In the rows, zero is written as 128.
Known rows, with every step that occurs
romug -> pavok -> zozuv: [136 166 121 120 143 113 141 113 158 120 118 115 128 163 119  86 147 135
 154 131 106 130 139]
pavok -> zozuv -> tipiri: [134 200 124 184 135 114 168 109 130 117 120 123 135 102 134 113 138 144
 139 124 119 162 125]
tipiri -> romug -> pavok -> zozuv: [147 154 127 107 154 150 148 110 146 118 114 145 145 160 120  80 160 131
 170 108 120 146 137]
putu -> zozuv: [145 164 123 126 142 102 182 133 139 105 150 140 107 120 143 111 113  74
 137 135 139 121 133]
pavok -> zozuv -> tipiri -> romug -> revufo: [114 164 132 148 168 153 129 115 114 123 128 138 130 132  96  90 154 133
 173 104 147 151 124]
tipiri -> zozuv -> revufo: [136 188 145  84 156 133 160 103 125 132 110  76 160 124 112 113 139 130
 138 155 123 152 136]
pavok -> zozuv -> revufo: [139 202 124  77 157 114 184 109 110 121 119  69 161 121 123  99 135 141
 140 108 119 148 124]
putu -> zozuv -> revufo -> mivap: [152 174 125  66 171 101 192 129 118 119 200 106 106  76 134 104  68 124
 141 113 140 149 117]
mivap -> pavok -> zozuv -> revufo -> romug: [147 178 148  69 148 165 150 105 131 123  93 105 117  87 136 109 191 185
 165 115 168 171 100]
pavok -> zozuv -> revufo -> romug -> putu: [143 170 123  79 130 148 191 125 113 116  68  76  97 100 115  98 149 168
 175 119 161 200 138]
revufo -> mivap -> pavok -> zozuv: [147 157 150 108 159 131 137  98 142 134 166 118 114 101 142 103 157 175
 154 124 172 160  91]
revufo -> mivap -> pavok: [139 110 161 104 150 147  91 116 153 153 178 149  98  80 145 128 148 164
 149 120 182 145  84]
romug -> putu -> zozuv -> revufo -> mivap -> pavok: [152 154 158  58 162 131 151 127 158 142 166 120  81  56 152  98 138 119
 174 106 213 167  95]
romug -> pavok -> zozuv -> revufo -> mivap: [143 175 123  60 173 109 160 112 135 132 178  84 123 110 119  85  95 174
 158 110 115 157 120]
revufo -> zozuv -> tipiri -> romug -> pavok: [141 140 138 160 137 166 114 119 162 130  81 179 115 122 129 100 171 111
 177  87 126 165 124]
tipiri -> romug -> putu -> zozuv -> revufo: [156 174 131  59 157 140 205 138 123 112 113 121 123  90 133  86 128  68
 174  90 174 170 133]
zozuv -> tipiri -> romug -> putu: [137 129 139 155 126 172 150 135 130 133  88 164 114  88 125 106 150 114
 172  99 171 193 135]
revufo -> romug: [133 119 128 123 120 157 137 131 122 119  99 142  93 108 125 132 141 171
 143 140 137 157 128]
romug -> putu -> zozuv: [146 157 122 123 129 104 192 145 145 108 121 127  85 114 134 103 115  64
 161 134 166 148 145]
mivap -> pavok -> zozuv -> revufo: [142 192 150  70 159 137 144  99 138 134 117  88 154 103 140 101 186 143
 153  99 161 147  97]

Rows
[147 159 136 151 148 150 141 132 174 118 129 202 114 110 142  87 146  77
 175 105 132 143 133] : putu -> zozuv -> tipiri -> romug -> pavok
[120 115 169 124 172 177  66 116 146 159 180 175  93  73 125 110 165 163
 180  98 202 155  79] : zozuv -> tipiri -> romug -> revufo -> mivap -> pavok
[148 182 132  59 168 150 162 109 132 123 115 110 162 138 121  72 156 134
 171  87 118 152 129] : tipiri -> romug -> pavok -> zozuv -> revufo
[119 178 150 158 165 125 111 104 147 142 167 128  97  87 124 104 156 171
 169 120 171 156  92] : romug -> revufo -> mivap -> pavok -> zozuv -> tipiri
[143 178 126 175 118 127 194 142 147 110 100 154  61  63 142 114 130 103
 171 138 167 187 135] : revufo -> romug -> putu -> zozuv -> tipiri
[146 178 134 165 148 160 176 106 115 116 114 162 152 101 133 100 153 137
 159  99 139 180 123] : pavok -> zozuv -> tipiri -> romug
[131 171 129 198 120 122 141 117 134 123  80 131 108  94 135 134 146 119
 142 107 129 170 115] : revufo -> zozuv -> tipiri
[142 167 151 120 148 135 131 100 150 127 121 123 132 122 142 108 194 142
 154 123 168 142 100] : mivap -> pavok -> zozuv
[126 153 147  99 175 125 108 102 139 137 176 106  99 121 115  97 156 173
 168 123 179 139  93] : romug -> revufo -> mivap -> pavok -> zozuv
[146 163 148  71 133 167 155 118 139 129  66  94  90  82 130  96 194 168
 188 116 198 198 112] : mivap -> pavok -> zozuv -> revufo -> romug -> putu
[153 165 132  49 182 141 166 109 123 130 172 112 136 109 117  73 105 173
 169  90 125 173 120] : tipiri -> romug -> pavok -> zozuv -> revufo -> mivap
[139 133 165  64 164 148 103 114 146 157 174 121 116  66 147 120 147 166
 151 102 182 150  80] : zozuv -> revufo -> mivap -> pavok
[137 194 124  69 159 116 155 112 146 122 118  83 149 140 121  82 144 135
 155 108 107 135 132] : romug -> pavok -> zozuv -> revufo
[145 181 123  67 173 108 186 109 103 126 178  73 133  95 120  99  86 180
 140 109 126 170 116] : pavok -> zozuv -> revufo -> mivap
[139 161 143  78 145 158 128 114 161 129  87 114 112 130 112  99 161 161
 170 161 113 154 144] : tipiri -> zozuv -> revufo -> romug -> pavok
[143 164 131 155 133 160 182 119 123 123  85 143 123  97 122  90 153 125
 177  99 168 206 136] : pavok -> zozuv -> tipiri -> romug -> putu
[151 169 134 161 149 153 183 127 131 112 135 194 127  82 149 104 136  81
 156 102 154 163 123] : putu -> zozuv -> tipiri -> romug
[149 171 160 159 152 179 140  98 140 130 113 179 148  84 147  99 201 137
 169  92 176 180  97] : mivap -> pavok -> zozuv -> tipiri -> romug
[154 146 128 109 141 140 198 142 133 107 118 159  98 109 134  89 127  60
 171 111 182 166 142] : tipiri -> romug -> putu -> zozuv
[135 192 152 180 137 136 135 100 159 134 119 142 129  85 151 114 191 142
 154 119 160 158  97] : mivap -> pavok -> zozuv -> tipiri
